Each row comes from the steps of one walk. Every step used is in the known rows, and no mark comes twice. Write the walk behind each row, first mark first.
In the rows, zero is written as 128.
Known rows
J-C-V: [138 117 144 147  87 121 130 162 126 144 162 127 103 142 141  80 114 125
 149 151 155 147 120 138 103 113 131 135 135 150 141  96 114 132 146 128
 153 127 121 129 127 161 158]
V-Q-C-J: [137  58  99 141  60 126 102  87  34 106 148 106  92 153 135 136 110 125
 136  87 103 149  99 139 105 111 155 124 121 137 115 151 137 126 159 148
 155 104  86 166 158 149 128]
E-M-S: [151 113 164 147 124 117 123 131 175 154 158 108 107 110  85 136 108 145
 164 150 126 121 116 100 104 171 125 143 164 123 132 116 110 128 124 134
 156 147 135 145 132 128 134]
E-M-F-G-X: [ 74 132 195 144 108 111 104 139 135  86 103 166  98 131 126 129  94 177
 175 187 120 114 202  53 146 134 117 146 142 134  74 105 153 105 192 167
  26 147 104 196 120 186 133]
Y-R-P-M-X-G: [104  75 192 193 126 161 128 125 115  86 108 177  88 127 125 141  82 133
 140 157 122 126 174  89 139  99  98  62 118  96 123  58 149  70 195 134
  67 140 115 200 123 194 134]
Q-E-M-S: [152 117 171 123 119 103 120 119 173 146 160  92 112 105  76 136  99 143
 170 141 128 117 110 138 100 180 144 143 144 132 147 116 107 150 124 143
 139 153 137 149 139 136 147]
G-F-M: [114 134 140 148  92 104  87 153 112  91 130 151 118 154 137 144 135 177
 186 168 125 122 188 102 141  85  91 132 150 138  83 115 168 154 192 147
  83 127 104 152 141 165 125]
X-M-E: [137 103 102 166  41 111  87 173 132  95 142 160 122 134 145 147 106 150
 182 124 143 117 136 134 154  77 109 140 168 112 106 115 144 157 139  89
 119 116 130 163 113 148 124]
P-R-Y: [121 127 132 123 167 177 142  84 117 141 155 139 174 129 152 137 168 131
 120 106  86 124 141  74 125 165  92 113 125 135 118 125 123 129 168 132
 156 143 145 112 157 100 125]
P-M-X-G: [104  90 181 173 100 137 120 143 135  89 118 182  80 133 125 137  94 141
 160 159 133 122 189 103 143 102 110 105 138 115 116  82 144  93 169 138
  78 140 102 201 120 182 142]
V-C-R-S-M-F-G: [ 99  71 194 209 111 135 101 134  87  66 125 150  84 133 138 140  80 141
 164 159 126 133 169  43 155  94  87  78 106 113 103  96 167  73 201 141
  63 145  77 217 136 172 141]
J-C-V-Q-E-M-F: [114 101 211 109  78 106 112 135 150 122 137 116  98 111 147 126  72 134
 175 154 142 131 112 138 123 149 154 144 127 140 173  92 121 121 141 133
 120 150 103 217 138 171 190]
R-P-M: [123  75 147 203 115 163 119 126 115 131 147 149 108 106 106 115 108  92
 128 137 146 135 109 120 103 104 101  66 119  96 155  84 151  92 134 119
 111 126 111 163 144 167 132]
Q-E: [129 133 139  89 121 106 123 108 126 116 131 103 135 118 114 131 114 127
 136 115 132 123 120 188 121 143 158 127  95 142 151 126 123 162 129 143
 101 136 132 134 137 140 148]
V-Q: [101 124 149 115  95 125 126 105 120 130 128 122 116 114 133 136 115 133
 168 122 132 132 106 143 116 149 134 149 134 129 130 152 130 119 129 117
 141 129 112 148 131 146 130]
X-G-F-M-S: [132 124 160 183  97  96  98 154 138 105 158 143  97 150  90 148 121 184
 215 190 116 123 195  85 130 111  78 142 179 137  66 104 146 149 209 159
  99 148 102 153 131 168 111]
R-S: [133 119 140 160 157 140 124 122 120 123 132 118 144 113 120 148 127 111
 126 138 140 146 115  99 116 120 112  65 120 116 138 107 141 100 157 132
  87 136 118 145 129 149 128]
Q-C-R: [122  58 124 147 119 140 105 140  83  76 143 124  91 134 154 134 103 142
 133 106 118 122 119  91 150 122 124 114 102 147 110 147 124 123 165 109
 168 122 131 149 144  95 145]
J-C-Q-E-M-F-G: [102 111 225 123  99 104 112 144 154 107 123 140 106 117 136 126  87 144
 175 166 134 133 158 116 146 142 144 138 107 147 135  82 131 116 171 158
  65 146 107 200 119 182 161]
J-C-R-P-M: [131  51 163 213 111 166 116 162 118 102 159 153 101 108 120 106  96  89
 119 142 148 127 103  93 117  93  94  60  92 103 161  73 136  83 143 110
 130 124 128 169 145 151 150]
E-M-F-G: [100 118 202 144 120 119 112 137 143 104 107 158 105 121 139 145  93 154
 160 165 116 123 172  74 156 137 120 132 134 136 114 104 143 100 163 147
  65 146 109 198 117 164 140]
J-C: [142 123 142 142 109 123 135 166 139 122 154 129 132 135 132  89 126 105
 111 132 140 127 117 134 122 107 132 131 113 137 141  95 110 128 130 137
 139 130 133 125 123 135 141]
C-V-Q-E-M-S: [137 111 185 120  89 100 117 109 163 157 167  88  93 101  83 133  86 153
 208 149 140 129  99 150  83 192 148 156 157 139 150 125 108 147 133 134
 154 151 124 161 141 158 158]
G-X-M: [109 131 130 149  82 115  89 158 133  97 133 147 120 139 128 155 133 172
 187 165 147 121 198  92 123  97 104 129 160 130  74 109 158 152 193 121
  87 126 113 154 134 163 123]
S-M: [125 102 139 173 110 142 120 118 117 125 140 135 112 121 113 109 130 118
 143 128 149 127 143 132 121 104 103  93 120  97 142 100 145 116 109 133
 128 125 108 143 147 150 141]
X-G: [113 132 157 137 132 134 129 123 126 110 111 154 111 127 125 137 124 141
 164 144 129 129 172 120 134 130 134 108 133 144 101 110 132 118 158 144
  85 132 124 143 117 155 125]
S-M-X-G: [104  94 184 176 108 137 124 134 129  87 112 166  91 133 121 136 101 146
 164 162 136 127 197 103 144 105 106  99 136 108 108  76 145  96 162 145
  74 145 100 197 122 183 141]
Y-R-P-M-F-G: [ 97  86 195 204 127 148 117 127 105  93 114 176  95 125 131 134  82 129
 135 160 110 127 164  69 155  93  79  77 104 102 124  73 160  70 199 142
  59 139 102 196 127 188 126]
C-V-Q: [101 118 153 121  74 122 123 108 111 146 139 120  94 121 141 124 105 145
 196 138 147 148 105 148  99 150 134 153 149 141 133 147 131 121 141 111
 155 127 103 151 133 168 146]
E-M: [127 120 163 108 129 134 118 121 156 138 120 125 121 105 129 134 116 136
 147 128 138 118 117 116 114 161 155 123 136 131 148 120 126 123 104 125
 125 128 143 151 135 131 151]
R-S-M-F-G: [101 100 193 201 123 130 111 132 114  93 121 159 107 124 124 138 100 134
 157 169 129 137 182  69 155  96  79  81 119 109 115  80 162  82 181 155
  45 148  82 202 126 187 133]
J-C-R-P-M-X-G: [111  57 203 204 106 152 122 172 131  67 129 178  83 126 127 129  77 123
 146 172 137 127 170  74 144  94 100  77 113 114 122  53 134  74 185 131
  79 145 117 214 120 181 151]
J-C-Q-V: [100  87 159 140  93 132 124 133 112 140 173 114  89 123 159  87 123 123
 188 131 155 146 118 149 117 128 138 130 135 154 120 114 103 137 168 138
 188 123 113 137 139 151 157]
P-R-S-M: [125 101 152 204 150 170 113  94 107 118 152 116 141 111 104 112 141 106
 145 143 145 145 134  89  94 112  74  36 122  92 147  82 152  93 145 134
  98 138 100 150 150 164 132]
M-S: [152 119 136 163 124 113 131 137 152 145 165 111 113 129  84 129 118 139
 149 149 117 128 124 109 116 144 105 148 159 121 116 122 111 132 144 137
 157 146 123 126 127 125 115]
G-F: [102 135 146 127 123 118 117 129 110 110 117 138 123 140 125 125 128 153
 165 154 119 121 166 103 141 122 118 136 144 133  95 124 150 130 171 159
  83 130 120 138 125 154 131]
R-P-M-F: [117  70 171 205 113 148 116 142 124 117 136 155 100 118 128 134  88 101
 124 160 129 135 127  90 139  92  87  85 128  91 155  71 152  78 156 123
 104 143  87 211 140 166 143]
Y-R: [130 123 134 127 157 150 137 100 103 116 110 133 127 136 142 129 118 135
 101 106 105 116 123 113 139 116 115  91  92 104 140 114 130 107 162 124
 135 117 153 108 135 130 125]

Which walk is each row?
[106 125 159  84  77 101 119  92 112 131 139  97 108 112 124 127  95 139
 191 123 146 138 102 204  98 161 162 147 114 152 156 142 124 157 139 129
 122 135 111 152 141 171 163]  C-V-Q-E
[106 114 156 163  86 111  92 167 137  88 125 153 110 144 144 165 108 165
 171 182 130 125 198  66 155  87  90 136 162 119  90  92 157 126 203 125
  85 143  89 204 131 162 136]  G-X-M-F
[125 124 152 188  84  99  97 161 153 110 162 137 102 139  81 152 117 183
 208 187 129 123 200  71 119 119  79 150 182 131  56 107 141 148 212 141
  97 147 108 152 124 168 105]  F-G-X-M-S
[114 123 166  91  68  98 122 111 117 127 152  97 110 116 127 106  95 128
 183 124 153 138  97 207  95 150 164 148 105 156 161 126 115 156 140 134
 128 136 114 150 138 175 169]  J-C-V-Q-E
[110 111 175 160 100 118 108 155 135  75 112 171  98 148 138 160 104 171
 172 175 126 127 207  96 151  95 104 120 148 133  88  86 148 119 193 138
  67 146 102 198 119 179 129]  F-M-X-G
[137  60  96 152  66 133 102  90  21 103 153  97  75 166 146 120 103 125
 145  94 107 142 106 117  95 101 163 114 129 141  98 153 137 128 174 152
 160 105  85 165 166 144 134]  Q-V-C-J
[134  79 125 207  88 144 108 125  97  93 136 157 118 119 127 115  94 118
 144 109 140 121 107 120 147  71  89  62 117  64 147  84 152 100 132 113
  95 119 126 163 128 170 133]  Y-R-S-M-E
[ 83 104 188 163  99 125 111 142 115  78 108 181  84 144 124 131 100 163
 190 179 123 117 215  84 152 102 102 118 152 123  86  88 163 103 203 166
  43 140  99 196 119 197 143]  P-M-X-G-F
[100  26 174 220  95 159 101 136  79  87 153 144  59 124 154 127  63 111
 154 147 128 128 117  66 137  90  94  79 126 108 132  95 150  75 191 112
 140 140  79 233 157 152 158]  Q-V-C-R-P-M-F
[109 107 161 156  85 101  95 170 127  74 122 156 108 161 143 154 105 182
 162 183 117 123 197  83 156  82  83 148 156 116  90  97 161 132 200 140
  77 146  94 203 129 175 135]  G-F-M-X
[125 106 152 161  96 117  98 164 140 103 129 143 118 139 151 174 112 146
 157 164 129 131 174  87 157  87  93 126 156 120 117  94 149 126 179 111
 117 140  94 196 132 144 139]  X-M-F
[130 112 159 124  97 121 133 154 148 148 153 118 121 129 134  96 132 115
 150 141 156 154 110 150 118 128 144 139 111 133 143  94 115 125 144 133
 154 121 118 125 124 152 146]  J-C-Q
[106 112 176 147 120 128 129 141 136  89 104 161 102 137 131 147 100 152
 155 162 122 128 188 102 149 120 121 121 142 129  99  93 133 104 174 141
  73 148 113 188 109 169 133]  M-X-G
[ 75 136 177 154 109 107 109 143 122  80 107 168 102 142 126 126 100 173
 165 187 115 119 207  59 154 116 103 149 138 133  64 109 154 108 205 169
  27 147  97 185 115 185 121]  M-F-G-X
[119 107 177  71  95 116 109  92 139 139 132  86 105 103 125 129  96 138
 185 112 153 132  92 172  92 183 200 131 109 144 160 125 132 146 127 131
 122 128 121 166 150 154 172]  V-C-Q-E-M
[148  92 141 196  98 124 121 140 150 145 181 136  87 124  78 116 110 124
 156 146 131 121 125 112 107 120  88 128 154 105 137 110 125 119 136 131
 164 137 109 142 141 141 127]  P-M-S
[ 90 137 169 134 126 123 117 125 109  94 103 159 109 139 123 132 125 163
 194 166 120 121 201  97 147 125 123 120 148 146  72 110 154 121 194 171
  48 133 117 150 116 176 129]  X-G-F
[156 118 134 180  98  99 105 156 151 127 174 122 109 142  93 146 123 162
 172 165 121 128 149 105 117 112  81 146 166 126 101 115 130 153 167 131
 150 145 110 138 139 138 111]  F-M-S
[125  75 131 140 109 139 110 137  87  77 134 116  88 141 152 133  92 143
 141 112 121 119 108  78 134 126 137 122 102 137 109 156 134 112 163 102
 158 123 125 154 144  98 143]  V-C-R
[110  47 152 178 128 161 114 118  75  93 140 108 108 107 135 144  90 118
 141 124 124 144  84  94 121 141 120  79 106 129 116 122 135  95 177 104
 138 134 122 174 140 133 130]  V-Q-C-R-P
[106 115 122 176  30 100  77 176 125  70 131 181 110 140 136 140  98 178
 206 152 139 111 181 104 158  76 102 151 171 120  63 111 159 153 179 112
  59 122 121 176 106 181 114]  F-G-X-M-E
[156 113 132 178  96 109 107 157 158 135 173 117 114 133  90 160 125 155
 182 160 133 129 155 102 114 120  88 139 179 123  99 111 127 152 171 117
 158 142 117 138 131 134 114]  X-M-S
[ 85 113 222 122  87 103 107 117 133 109 114 140  89 113 139 143  72 163
 203 166 129 132 157 115 136 156 139 144 130 151 129 111 141 114 171 145
  66 149  97 213 125 193 162]  C-V-Q-E-M-F-G
[ 99  81 124 135  80 130 111  90  72 117 152 112  90 126 143 121 106 134
 166  91 126 136 100 155 113 138 145 139 136 148 111 158 138 131 159 120
 165 123  92 156 144 140 130]  V-Q-C
[128 127 143 167 179 162 119  98 115 119 143 104 165 115 117 134 143 113
 131 148 124 149 119  74  94 139  92  55 132 123 135 106 136  99 173 129
  91 146 119 136 130 146 116]  P-R-S
[104 136 158 153  95 108  87 150 112  78 119 168 108 154 136 151 133 185
 210 179 126 122 216  95 145  86  95 120 154 148  66 104 171 148 211 157
  54 130 102 161 133 182 123]  X-G-F-M
[131  77 143 169 142 148 110 129  85  82 137 109 114 124 139 153  97 123
 136 125 134 139 100  58 120 119 120  60  98 123 122 128 146  87 185 111
 110 132 115 166 142 125 141]  V-C-R-S
[ 84 118 202 132 116 121 112 136 131  84  93 163  97 135 129 145  99 176
 196 182 119 116 208  76 151 134 126 128 159 136  82  93 154 108 195 168
  39 145 115 198 113 188 147]  E-M-X-G-F
[106  95 201  97  78 107 114 122 152 115 122 115  94 112 135 144  67 158
 175 150 142 128 123 144 113 164 157 153 137 127 160 109 125 126 138 122
 110 151 113 219 133 178 180]  C-V-Q-E-M-X
[121  86 115 150  83 127 112 117  77 140 159 116  77 144 147 101 107 144
 168 122 142 152 119 146 105 123 136 129 151 158 115 130 135 140 169 122
 166 123  98 142 142 153 148]  Q-C-V
[155  56 166 233 108 142 122 168 145 123 192 131  91 114  78 108  93 104
 140 161 135 128 103  82 107 114  78  94 128 101 143  77 116  97 156 124
 160 144 124 158 139 144 134]  J-C-R-P-M-S
[ 99  85 120 149  86 139 111  93  55 113 159 100  68 141 157 102  98 133
 178  98 131 126 108 128 100 125 155 126 148 152  90 161 137 133 177 126
 172 125  91 156 154 133 139]  Q-V-C
[103 116 177 169  98 112  99 158 132  89 119 164 110 138 143 166 107 162
 175 173 122 129 204  74 164  95  91 128 145 136  88  98 156 120 200 134
  66 141  96 194 117 170 125]  X-M-F-G
[ 73 123 183 176  98 115 105 139 115  79 113 171  94 139 118 115 101 169
 173 186 125 118 214  61 150 104  90 131 134 116  71  95 163 101 196 171
  27 145  86 192 126 196 127]  S-M-F-G-X
[130  92 153 197 152 166 124  95  93 113 132 131 125 115 115 125 122 110
 123 121 144 134 129  99 118  90  82  19  89  72 158  74 157  81 154 133
  99 125 115 144 152 167 140]  Y-R-S-M
[121 106 183 130 124 126 114 138 155 123 115 136 112 117 146 149  95 137
 139 153 122 122 135  86 147 139 132 131 142 119 150 100 132 103 132 128
 115 145 113 203 133 137 158]  E-M-F
[117 111 107 168  32 104  80 176 128  80 138 169 115 139 138 139 103 168
 194 144 143 111 160 115 150  76 107 150 174 112  78 113 153 157 162 102
  86 120 123 171 113 167 120]  G-X-M-E
[ 97 105 187 186 108 124 114 135 119  96 119 164  99 132 128 129 102 142
 158 165 123 128 188  84 160  99  87 113 123 115 109  91 155  96 166 153
  66 143  87 192 125 176 134]  S-M-F-G
[116  62 168 200 102 147 121 149 130 106 135 154  99 122 118 132  83 113
 116 157 134 132 132  98 127  96  91  94 132  83 147  71 147  82 154 118
 101 145 101 213 131 176 141]  R-P-M-X
[ 73 105 192 194 119 138 109 128 101  76 108 180  92 133 120 120  83 156
 149 183 113 118 192  47 144  99  81  93 115 101  84  76 168  76 227 161
  20 142 101 194 127 208 121]  Y-R-P-M-F-G-X
